What can hang from each mark:
K470: K956
K80: K266 K291
K956: K799
K295: K799 K911
K291: K80 K799
K266: K80
K420: K266
K799: K273 K291 K295 K956

Each row was made from one small tree. The marks that hang from a mark follow it in brackets, in the order of their numbers. Every link used is in the known rows. Write each row's tree.
Known rows:
K80(K291): [-0.61 -0.77  0.88 -1.00  1.15 -2.76  0.80  0.32 -1.89  3.69  3.16 -0.79
 -1.29 -0.03 -2.15  1.07 -1.58 -0.20 -1.26]
K956(K799(K273 K295)): [ 1.86  0.66  2.85  2.78 -2.01  1.42 -0.11  3.67  0.42  2.24  3.18  1.63
 -0.19  0.60  2.92  3.24 -1.31  1.72  0.46]
K266(K80(K291(K799(K295 K956)))): [ 1.75 -0.37  2.72 -1.06  0.29 -0.57 -1.59 -4.21  2.45 -2.01  0.25 -1.19
 -2.72 -0.11 -3.92 -3.07  1.80 -0.61 -1.90]
K291(K80 K799): [-1.08  0.89  2.17 -0.28 -1.74 -1.84 -1.19  0.28 -2.57  3.78 -0.36  0.25
  0.48 -0.48  0.22 -5.20 -1.70  2.10 -0.25]
K470(K956(K799(K273 K291))): [-3.41  1.16 -3.38 -1.59 -0.42 -0.35 -3.26  3.57 -1.71 -0.72  1.74  0.62
  3.60  0.10  2.99  2.73  1.61 -1.58  0.94]
K956(K799): [ 0.55  1.44  1.92 -0.31 -1.54 -1.61 -4.07  2.44 -2.40  3.77  3.29  0.32
 -0.20 -1.31  0.87  1.67 -3.23  1.39 -0.19]
K420(K266(K80(K291(K799(K956))))): [-1.79  2.40  1.15 -0.26  1.40 -0.93 -2.16 -5.09 -0.62 -3.43 -1.64  0.12
 -1.15 -1.58 -3.29 -1.05 -0.02 -1.40 -0.60]
K799(K273 K291 K956): [-2.61 -1.06 -4.62  0.19  0.11  1.06  0.35  0.22  0.47  0.13  0.29 -0.36
 -0.83 -0.31  3.91  3.72  0.18  0.87  0.06]
K295(K799(K273 K291(K80) K956) K911): [-0.73 -1.36 -3.18  1.57 -0.99 -0.92  0.25  0.89 -1.60  0.89 -3.10 -1.11
  1.39  0.64  2.07 -1.47 -1.19 -1.02  1.26]
K799(K273 K291(K80(K266)) K295 K956): [ 0.14 -2.73 -3.26 -0.26  1.04  4.16  3.42 -1.58 -1.37 -4.18 -1.82  2.06
 -1.09 -0.03  2.86 -0.69  4.83  1.31  0.63]
K420(K266(K80)): [ 0.31 -0.22  2.67  1.47  2.50 -0.37  0.00 -3.18 -5.40  1.69  0.66 -0.43
 -1.27 -0.03  1.13  3.39 -2.13  1.39 -0.71]
K291(K80(K266) K799(K273 K295(K911) K956)): [ 3.18 -0.54  0.36  1.58 -1.56  2.52  2.58  0.84  3.34 -0.98 -3.90  0.14
  0.53  0.77  1.22 -0.54 -0.28  0.77  1.33]
K266(K80(K291)): [-0.21 -1.04  1.57 -1.51  2.58 -2.67 -1.07 -3.60 -2.92  3.06  2.04 -1.66
 -0.69  1.24 -3.81 -0.92 -0.73 -0.03 -0.55]
K470(K956): [ 1.97 -2.54  0.04 -2.56  0.30 -1.37 -0.86  2.22 -4.00  3.24  1.47 -1.47
  1.06  0.71  2.06  3.70  0.25  0.24 -2.83]
K799(K273 K291(K80) K295 K956): [-0.80 -2.95 -2.16  1.37 -0.01  3.33  2.60 -0.32 -0.22 -2.16 -0.73  0.81
 -1.16  0.64  3.50 -2.02  3.74  1.60 -0.88]
K420(K266(K80(K291(K799)))): [-2.80  2.97  2.59  0.52  1.89 -2.09 -0.62 -4.12 -1.71 -0.86  0.10  0.24
 -0.09 -0.67 -3.59 -1.17 -1.41 -1.18 -0.08]
K80(K266 K291(K799)): [-1.36  2.09  0.58 -2.65  0.11 -2.42  0.68 -0.73 -0.33  0.75  1.04  0.93
 -0.46 -1.34 -4.11 -0.29 -0.96 -0.76  0.24]
K799(K273 K291(K80(K266)) K295(K911) K956): [ 0.88 -2.73 -3.54  0.83  1.66  3.32  3.87  0.12  1.51 -2.39 -2.55 -0.07
 -0.16  0.81  1.90  0.79  1.92  0.00  0.89]
K470(K956(K799(K273 K291 K295(K911)))): [-0.37 -0.55 -1.62  0.71  0.26  0.80 -0.38  5.21  2.72 -0.59  1.89 -1.14
  3.35  1.06  2.28  4.20  0.84 -3.05 -0.07]
K470(K956(K799(K273))): [ 0.37  0.70 -0.24 -0.90 -1.68 -0.39 -3.10  4.13 -2.09  1.52  1.26  0.66
  3.95  1.05  2.75  4.35 -0.09  0.03  0.63]

Which tree is each row?
[ 3.04  0.24  0.52 -1.38  0.20 -0.30  1.55 -0.27  5.43 -1.68 -0.67 -1.40
 -2.23 -1.19 -4.04  1.34 -1.10 -1.77 -1.03] : K80(K266 K291(K799(K295(K911) K956)))
[-3.71  1.05 -0.59 -1.05  0.02 -1.16 -3.97  0.72 -4.21  0.80  1.95  1.49
  0.97 -1.29  0.28 -5.39  0.65  0.36  0.06] : K956(K799(K291(K80)))
[-1.62  1.38  2.36 -1.51  0.88 -3.33 -2.59 -3.39 -0.53  2.06  0.95 -1.32
 -0.22  0.23 -4.69 -3.37 -1.23 -0.68  0.09] : K266(K80(K291(K799)))
[-1.09 -1.94 -4.07 -3.25  1.78  1.14 -0.78 -2.44 -3.99 -2.08 -1.65  0.51
 -1.36 -1.32  0.48 -2.35  3.04  0.99 -0.26] : K799(K291(K80(K266)) K956)
[ 1.17  0.75  2.41 -1.66  0.20 -0.80  2.85 -0.55  1.24 -0.61  1.71  1.28
 -2.10 -0.55 -3.68 -0.47  0.89 -0.48 -0.98] : K80(K266 K291(K799(K295)))
[ 2.28  0.51 -0.46  0.72 -0.58  0.99  3.49  0.43  6.93 -1.87 -1.51 -0.38
 -0.60  0.23 -2.56  2.98 -1.27 -1.48  1.13] : K80(K266 K291(K799(K273 K295(K911) K956)))
[-1.20  1.37 -0.11  0.35 -1.62  0.39  1.36 -0.02 -2.40  1.89 -2.39  2.47
  2.44  0.47  1.11 -2.10 -0.38  2.38  3.00] : K291(K80(K266) K799(K273))
[-1.09 -0.89 -1.46  0.68  0.55  1.19 -0.82  4.43  0.57 -1.27 -0.18 -0.22
  4.21  1.52  1.80 -1.16  2.47 -2.26  0.57] : K470(K956(K799(K273 K291(K80) K295(K911))))
[ 0.86  0.41  0.39  2.22 -1.29  0.09  2.36  1.82  7.83  0.11 -0.50 -1.46
 -0.43  0.61 -1.44  2.06 -2.20 -1.23 -0.20] : K80(K291(K799(K273 K295(K911) K956)))
[ 4.48 -1.10  1.24 -0.34 -0.79  1.42  0.87  0.00  2.09 -0.48 -2.90 -0.78
 -1.21 -0.62 -0.55 -2.19 -0.63  1.05 -0.67] : K291(K80(K266) K799(K295(K911) K956))
[ 2.60 -0.25  0.84  3.12 -2.63  1.16  1.76  2.91  6.50  1.82 -0.85 -1.85
 -0.91  0.63  2.62  3.67 -3.32  0.84 -0.53] : K291(K799(K273 K295(K911) K956))
[-2.83  1.68 -1.73 -2.51  0.86 -0.10 -3.38 -0.37 -5.19 -1.26  1.06  2.56
  0.91 -1.76 -0.33 -4.18  1.95  0.42  1.56] : K956(K799(K291(K80(K266))))
[ 3.47 -1.38 -0.43  2.22 -2.35 -1.73  0.64  2.38  0.21  3.83 -1.41 -1.89
  0.33  1.33  3.24  5.31 -5.28 -0.16  0.72] : K295(K799(K273 K956) K911)
[-1.56 -0.05  0.97 -0.05 -0.09  0.77 -1.74  1.33 -2.89 -1.01  2.61  1.91
 -0.70 -0.86  0.68 -5.45  2.33  0.41 -0.87] : K956(K799(K291(K80) K295))
[ 0.68  0.25  1.80  0.97 -0.19  0.61 -0.03 -3.47  4.05 -2.35 -0.87 -0.46
 -0.84  1.02 -2.18 -1.26  1.54 -0.03  0.37] : K266(K80(K291(K799(K273 K295 K956))))
[-0.55  1.87  2.08  2.86  0.65  1.75  1.83 -4.08  2.61 -5.45 -1.68  1.23
 -1.04 -0.05 -1.16  0.88  1.71 -0.61  0.29] : K420(K266(K80(K291(K799(K273 K295 K956)))))
